Each row comes from the steps of one path. Every step used is in the known rows, and no mark comes twice. Write the path behind each row, first mark first.
(in the rows, 128 means zero)
Known rows:
pebar -> fumok: [ 82 119 120 141 132 121 141 124 139 140 130 126 121 153 146 119 149 141
 122 125 148 137 113 140 128 158 132 128 115 173 117 125  97 131 153 105
 108 144]
lireli -> zoda: [133 148 114 127 136 109 155 134 147 138 143 129 100 161 136 104 115 133
 172 121 181 138  83 152 141 124 114 145 104 114 111 171 139 156 143 115
 126  94]
zemifor -> pebar -> fumok: [ 89 117 117 152 125 126 137 121 144 140 112 107 126 165 122 109 146 138
 130 106 156 114 123 148 121 124 132  99 116 199 107 111  93 136 142 105
 106 157]
ripu -> tubivez -> zemifor: [129 143 112 158 124 126 145 130 126 151 152 126 117 155  97 104 144 138
 127  71  70 156 103 148 127 168 122 161  90 196 105 159 100 158 159 129
 126 169]
zikeg -> zoda: [101 117 118 125 145 146 131 126 112 141 144 120 125 150 141 118 147 126
 155  92 118 103  75 135 159  93 145 132 101 125  99 142 114 144 132 126
 113 131]
zoda -> lireli -> tubivez -> fumok -> gusig -> zemifor: [103 110 127  97 136  96 138 126 138 146 156 120 118 139 139 153 129 109
  91 149 145 123 153 148 124 157 127 156 125 136 141 116 140 135 112 120
 138  97]
gusig -> fumok -> tubivez: [112 104 119 118 121 118 157 136 166 150 140 132 115 117 113 129 120 128
 124 136 118 100  97 155 125  87 137 163 127 142 135  87 119 158 113 131
 108 157]
zikeg -> tubivez -> zemifor -> pebar -> fumok -> gusig: [108 145 117 138 126 110 135 123 155 150 152 107 127 168 147 129 140 136
 106 112 115 113 163 129 122 131 133  91 119 243  99 140  95 120 128 110
  83 155]
fumok -> tubivez -> zaroz: [114 129 113 121 121 125 145 134 161 131 164 123 107 116 121 112 119 139
 148  92 111 110  80 129 134 131 123 150 123 162 128 128 130 169 109 151
 103 128]
gusig -> fumok -> tubivez -> lireli -> zoda: [125 107 120 118 142 100 152 137 169 147 152 158 102 143 131 126  84 116
 165 151 148 152 100 144 121  93 123 164 118  87 109 120 146 174 138 137
 127 105]
ripu -> tubivez -> zemifor -> pebar -> fumok: [100 128 114 169 123 124 136 121 138 146 123 106 124 165 101 102 158 135
 120  81 104 143 134 147 114 143 128 103 110 237  96 121  86 141 158 109
 106 185]
ripu -> tubivez -> lireli -> zoda: [123 133 120 137 145 101 140 133 131 144 155 158 107 171 123 112 109 118
 182 115 147 178  91 157 122 134 116 168 100 106  98 165 137 177 158 130
 147 100]
zikeg -> zoda -> lireli -> tubivez: [ 98 134 114 113 145 126 133 124 121 136 143 138 125 139 124 124 129 112
 141 101 128  83 112 156 153 136 125 122  94 136 115 145 132 142 135 117
 133  66]
pebar -> fumok -> tubivez -> zikeg -> zoda -> lireli: [ 90 119 126 139 134 113 130 123 114 151 168 153 147 117 113 133 180 108
  94 126 121  65 100 125 165 108 138 162  99 119 127 117 115 142 129 120
 100 114]
lireli -> tubivez -> fumok -> gusig -> zemifor: [102 113 125  88 138 101 138 127 140 146 146 110 106 147 142 155 114 119
 109 140 143 133 143 143 116 158 132 145 131 146 131 123 133 136 115 121
 135 119]
tubivez -> zaroz: [112 135 113 126 126 128 145 127 143 129 162 110 110 135 138 105 127 143
 141  76 136 125  82 132 136 161 114 156 115 166 124 158 127 161 120 144
 117 114]
tubivez -> zikeg -> zoda -> lireli: [104 128 124 135 135 118 133 123  99 150 170 144 150 130 116 127 179 110
 101 107 138  60  87 131 170 115 131 178  86 103 126 145 121 147 127 126
 117  93]
gusig -> fumok -> tubivez -> ripu: [128 147 126 117 120 113 142 126 158 152 156 144 114 124 110 130 125 134
 140 118 105 104 112 154 133  90 118 193 107  64 133 104 125 159 115 113
  94 138]
zoda -> lireli: [113 126 121 146 120 122 144 128 128 144 157 147 143 144 121 114 157 122
 106 122 156  84 101 155 155 134 120 182  89 134 136 132 122 146 130 123
 134  80]
lireli -> tubivez -> ripu: [122 169 119 107 134 118 131 121 136 139 145 140 106 154 117 123 106 140
 170  88 127 111 117 158 137 157 106 157  87  79 113 156 128 153 136 103
 115  90]
zikeg -> tubivez: [118 116 111 119 127 133 147 130 137 148 157 161 125 160 156 118 114 135
 133 107 166 101 112 136 139  99 124 155  95 147 119 146 116 154 111 131
  96 116]
pebar -> fumok -> gusig -> zemifor: [ 85 111 133 107 130 106 148 120 146 150 142  95 114 144 166 141 151 131
 106 151 148 140 128 138 124 150 132 141 138 168 133 110 120 127 122 109
 105 158]
zoda -> lireli -> tubivez: [105 135 113 119 133 119 142 127 135 136 140 142 123 144 118 122 114 121
 135 113 150  87 118 164 142 168 115 136  94 152 126 146 131 147 137 115
 139  59]
pebar -> fumok -> gusig -> zemifor -> tubivez: [ 82 123 131 100 118 114 128 123 144 162 133 117 122 131 162 131 156 128
 120 143 137 162 105 121 121 123 134 114 131 143 119 147 106 115 114 119
  94 187]
fumok -> gusig -> zemifor -> tubivez: [ 97 120 130  96 114 118 130 127 142 163 138 118 121 132 152 130 146 128
 132 134 137 153  89 124 126 113 132 129 124 126 118 155 114 125 107 131
 103 172]
fumok -> gusig: [111 154 124 119 130 108 140 132 139 145 158 105 123 162 144 136 135 138
 135 123 133 102 106 146 139 151 136 142 114 180 117 159 110 131 129 119
 118 120]
zikeg -> zoda -> lireli -> tubivez -> ripu: [119 171 122 114 139 120 122 117 123 140 159 148 122 142 118 124 133 120
 153  90 112  90 124 155 155 129 108 159  81  62 116 148 136 147 132 102
 115  68]
fumok -> tubivez -> zikeg -> zoda: [100 113 121 115 140 123 131 129 113 153 157 138 128 125 108 137 146 122
 142 101 107  67  65 115 159  90 150 150 103 111 108 133 115 157 122 135
  96 149]
gusig -> zemifor: [102  93 125 112 124 129 158 123 139 148 132 112 112 143 145 122 134 132
 129 127 167 126  89 144 132 127 125 170 120 121 135 109 129 154 115 128
 122 146]
ripu -> tubivez: [107 148 119 147 127 118 138 129 107 146 147 132 119 161  99 108 157 133
 153  82 121 140  85 176 128 151 126 173  99 168 119 157 107 165 146 117
 137 146]
lireli -> tubivez -> ropak: [104 107 108 114 138 124 124 139 131 127 137 154 114 170 133 116  57 129
 169 117 142 145 123 154 119 121 133 112 101 137 106 128 122 148 146 132
 150 105]
pebar -> fumok -> tubivez: [ 91 114 120 133 124 121 140 134 158 144 136 145 118 131 123 126 130 136
 132 142 119 112 108 138 129 114 143 129 120 164 121  90 106 143 136 116
  94 160]
zikeg -> zoda -> lireli -> tubivez -> fumok: [104 114 112 117 149 115 115 131 116 134 152 160 123 142 108 142 122 102
 109 114 124 107 145 147 135 146 133 136  95 114 116 138 127 140 135 122
 154  61]
gusig -> fumok: [109 109 119 121 128 118 161 126 148 149 136 110 117 136 134 123 133 132
 112 118 150 122 101 161 123 124 127 172 123 145 134 122 113 149 126 122
 124 139]

Which path is each row?
[127 133 104 127 132 130 151 130 150 142 136 124 105 152 118 117  92 139
 132  84  87 129 120 134 129 184 117 117  94 188 100 157 113 148 155 128
 122 128] => lireli -> tubivez -> zemifor
[111 137 129 126 117 118 132 119 157 149 140 134 117 136 108 123 137 134
 144 116 118 107 128 143 127  84 122 152 112  90 122  77 120 152 117 101
  80 164] => gusig -> zemifor -> pebar -> fumok -> tubivez -> ripu
[ 90  74 119 132 121 124 124 136 154 138 133 148 124 151 123 114  91 123
 140 145 132 146 132 139 110  47 148 108 127 153 115  52 113 149 125 130
 116 176] => gusig -> zemifor -> pebar -> fumok -> tubivez -> ropak
[111 158 122 127 136  91 119 135 114 146 170 128 123 164 111 147 147 123
 114 117 108 141 136 158 118 167 141 159 112 179 119 163 107 136 136 117
 145 122] => ripu -> tubivez -> fumok -> gusig
[ 92 147 124 136 128 106 133 124 146 143 138  91 128 168 136 130 151 137
 125 122 138 108 137 146 124 140 139  97 127 224 107 136  98 119 134 101
 103 145] => zemifor -> pebar -> fumok -> gusig
[105 143 121 136 126  95 143 127  96 157 158 136 126 147  82 128 158 132
 127  84 141 106  74 150 131 175 124 199  96 147 128 175 105 169 143 124
 126 151] => ripu -> tubivez -> zikeg
[134 111 112 136 119 125 160 135 172 154 149 126 113 120 109 120 113 133
 101 113  66 125 115 130 125 119 130 155 112 178 117 103 108 154 132 138
 101 175] => gusig -> fumok -> tubivez -> zemifor
[117 153 125 135 117 118 126 123 155 146 143 142 120 143 100 121 133 137
 150 108 107 104 126 144 131  88 123 146 103 100 113  95 111 150 126 101
  83 149] => zemifor -> pebar -> fumok -> tubivez -> ripu
[103  86 121 108 123 119 118 133 129 156 137 152 120 135 124 135 133 117
  99 130 140 163 114 124 115 121 135 151 112  92 120 136 114 136 116 136
 132 152] => gusig -> zemifor -> tubivez -> fumok
[112  87 119 131 118 135 151 122 143 147 112  92 120 161 109 108 133 130
 143  95 174  98 101 153 124  88 128 130 119 161 119  99 122 159 109 125
 120 157] => gusig -> zemifor -> pebar
[111 113 123 130 122 109 134 125 128 150 134  92 121 165  94 128 146 118
 124  99 140 118 136 162 110 106 135 134 127 185 117 112 117 152 108 119
 134 159] => ripu -> tubivez -> fumok -> gusig -> zemifor -> pebar
[115  99 122 123 123 115 138 125 143 148 128  90 120 164 110 132 133 122
 121 112 156 104 135 149 115  99 135 124 127 174 119 105 120 145 103 123
 128 145] => tubivez -> fumok -> gusig -> zemifor -> pebar
[105 129 116 113 131  95 145 125 119 149 152 146 127 133  98 137 127 123
 113 108 161  62 103 139 144 191 115 172  93 132 133 169 125 156 137 123
 126  84] => zoda -> lireli -> tubivez -> zikeg
[ 98 125 113 136 119 123 139 128 169 131 149 112 111 121 115 107 129 139
 140  90 113 115 104 129 123 120 126 115 133 198 120 108 121 159 114 138
  92 149] => zemifor -> pebar -> fumok -> tubivez -> zaroz
[ 74  88 136 108 129 114 117 124 141 163 143 155 130 146 167 146 122 119
 122 153 122 184 113 109 110 130 137 139 124 114 101 125 108 138 131 143
 114 165] => pebar -> fumok -> gusig -> zemifor -> tubivez -> lireli
[100 161 121 152 127 102 131 123 138 148 146  91 126 168 118 125 163 135
 117 100  92 134 147 150 117 157 134 101 120 252  99 144  90 125 148 103
 105 172] => ripu -> tubivez -> zemifor -> pebar -> fumok -> gusig
[105 141 106 106 135 123 144 127 151 123 149 110  96 133 134 111  98 140
 157  70 130 122  98 141 128 186 108 124 118 181 119 168 138 162 125 139
 124  91] => lireli -> tubivez -> zaroz
[123 166 126 117 114 125 117 124 131 157 151 152 124 142 124 113 140 139
 159  96 120 139  88 132 139 115 112 163  85  50 109 169 112 139 125 115
  96 141] => zemifor -> tubivez -> ripu
[110 118 111 120 139 108 123 134 125 135 149 162 122 147 103 139 109 111
 101 123 139 110 151 153 127 169 125 149  96 129 126 139 127 143 138 123
 159  59] => zoda -> lireli -> tubivez -> fumok
[ 93  97 122 131 117 124 143 128 166 147 119 122 118 133 111 122 135 130
 132 133 131 104 118 140 119  82 143 112 132 172 120  60 111 150 118 117
  91 181] => gusig -> zemifor -> pebar -> fumok -> tubivez
[130 115 115 120 144 109 145 132 150 145 161 179 110 169 162 120  82 121
 168 132 177 151 109 132 129 101 115 157  97  92  97 159 142 171 136 138
 119  81] => zikeg -> tubivez -> lireli -> zoda
[ 82  94 122 139 125 125 145 115 148 144 110  98 121 155 129 114 152 132
 118 114 165 124 127 144 116 117 131 108 129 184 116  89 106 138 129 105
 104 176] => gusig -> zemifor -> pebar -> fumok
[ 86 113 122 119 143 119 129 126 115 152 153 137 129 123 116 139 157 122
 129 110 108  82  79 111 154 100 152 137 111 124 107 129 105 147 129 125
  86 162] => pebar -> fumok -> tubivez -> zikeg -> zoda
[104 109 128 102 132 103 140 128 136 149 154 111 113 147 146 152 133 122
  98 144 147 137 133 138 121 144 136 162 130 137 136 119 127 136 112 124
 130 133] => tubivez -> fumok -> gusig -> zemifor
[100 152 116 131 132 105 135 123 155 142 134  89 117 165 130 132 129 135
 123 109 103 115 159 140 117 166 131  73 124 247  97 143  96 117 144 105
 102 144] => lireli -> tubivez -> zemifor -> pebar -> fumok -> gusig
[137 110 108 154 111 138 147 134 163 148 126 114 122 155  78 104 115 136
 140  79  95  90 112 135 127  87 134 109 103 204  96 105 104 160 125 135
 104 172] => fumok -> tubivez -> zemifor -> pebar
[ 94 125 115 104 152 121 131 123 103 146 145 126 119 138 117 138 131 122
 150  83 123  76  77 126 154 137 139 131 101 122 104 167 119 150 133 126
 111 118] => lireli -> tubivez -> zikeg -> zoda
[ 98 121 129  95 116  96 136 125 124 171 152 126 128 124 125 144 152 129
 110 124 151 113  77 107 131 147 129 162 116 114 127 174 110 139 110 134
  97 174] => fumok -> gusig -> zemifor -> tubivez -> zikeg
[106 144 119 106 149  98 114 132 121 138 169 131 125 150 127 157 131 107
 107 125 108  99 156 144 137 152 141 124 109 152 112 154 124 122 129 116
 140  69] => zikeg -> zoda -> lireli -> tubivez -> fumok -> gusig
[101  87 124 126 130 124 132 138 149 150 150 179 126 148 122 138  89 125
 150 137 110 123  97 126 124 109 143 171 105 115 104  91 118 174 135 156
 127 128] => fumok -> tubivez -> lireli
[114 156 127 126 122 115 128 125 151 147 151 154 117 133 116 126 134 139
 145 122 104 116 119 139 136 112 122 165 102  86 120 105 115 147 132 102
  83 143] => pebar -> fumok -> tubivez -> ripu
[135 117 108 158 116 139 147 128 149 147 123 100 124 169  91  98 121 140
 133  69 114 102 112 140 128 111 126 114  97 204  94 131 101 153 135 132
 115 159] => tubivez -> zemifor -> pebar
[108 109 116 118 124 121 111 138 124 151 144 163 127 144 113 131 126 122
 111 120 130 153 111 127 118 126 138 140 101 106 110 158 103 133 128 134
 137 135] => zemifor -> tubivez -> fumok
[ 90  93 117 135 126 123 120 142 146 135 147 169 126 151 130 117  85 128
 143 150 118 154 125 137 119  76 150 120 116 143 113  77 108 143 140 130
 120 156] => pebar -> fumok -> tubivez -> ropak
[127 136 107 137 128 126 148 128 147 142 148 134 118 143 114 116 112 127
 111  96  90 112 131 140 138 182 111 132  86 181 111 150 119 146 151 129
 126 100] => zoda -> lireli -> tubivez -> zemifor
[107  85 118 122 136 129 132 129 137 152 164 190 133 170 161 134  83 125
 137 122 149 131 116 122 125 111 129 173  95 117 102 125 116 171 126 155
 118 110] => zikeg -> tubivez -> lireli
[ 99 105 112 120 144 128 114 134 118 128 153 162 130 157 132 116  88 110
 150 118 126 127 129 152 139  94 136 117  94 123 108 123 129 143 140 131
 150  82] => zikeg -> zoda -> lireli -> tubivez -> ropak
[111 107 118 110 130 111 136 124 146 144 121  90 114 163 106 135 114 119
 131 107 153 100 147 155 111 115 132 105 128 180 115 110 126 144 108 121
 131 132] => lireli -> tubivez -> fumok -> gusig -> zemifor -> pebar
[ 99  77 125 120 132 116 142 135 160 154 149 166 124 135 125 144  88 119
 132 147 109 129 107 136 114 102 142 183 121 112 114  77 118 173 128 152
 126 140] => gusig -> fumok -> tubivez -> lireli
[102  99 117 124 119 132 110 141 126 145 143 166 130 158 140 106  96 129
 153 125 133 173  95 129 122  73 140 118 100 113 101 144 104 136 132 142
 131 156] => zemifor -> tubivez -> ropak
[132 157 125 123 119 120 131 130 148 148 159 155 117 137 105 125 121 140
 159 111 106  98 101 145 142  99 119 183  93  64 122 114 124 158 121 113
  94 127] => fumok -> tubivez -> ripu
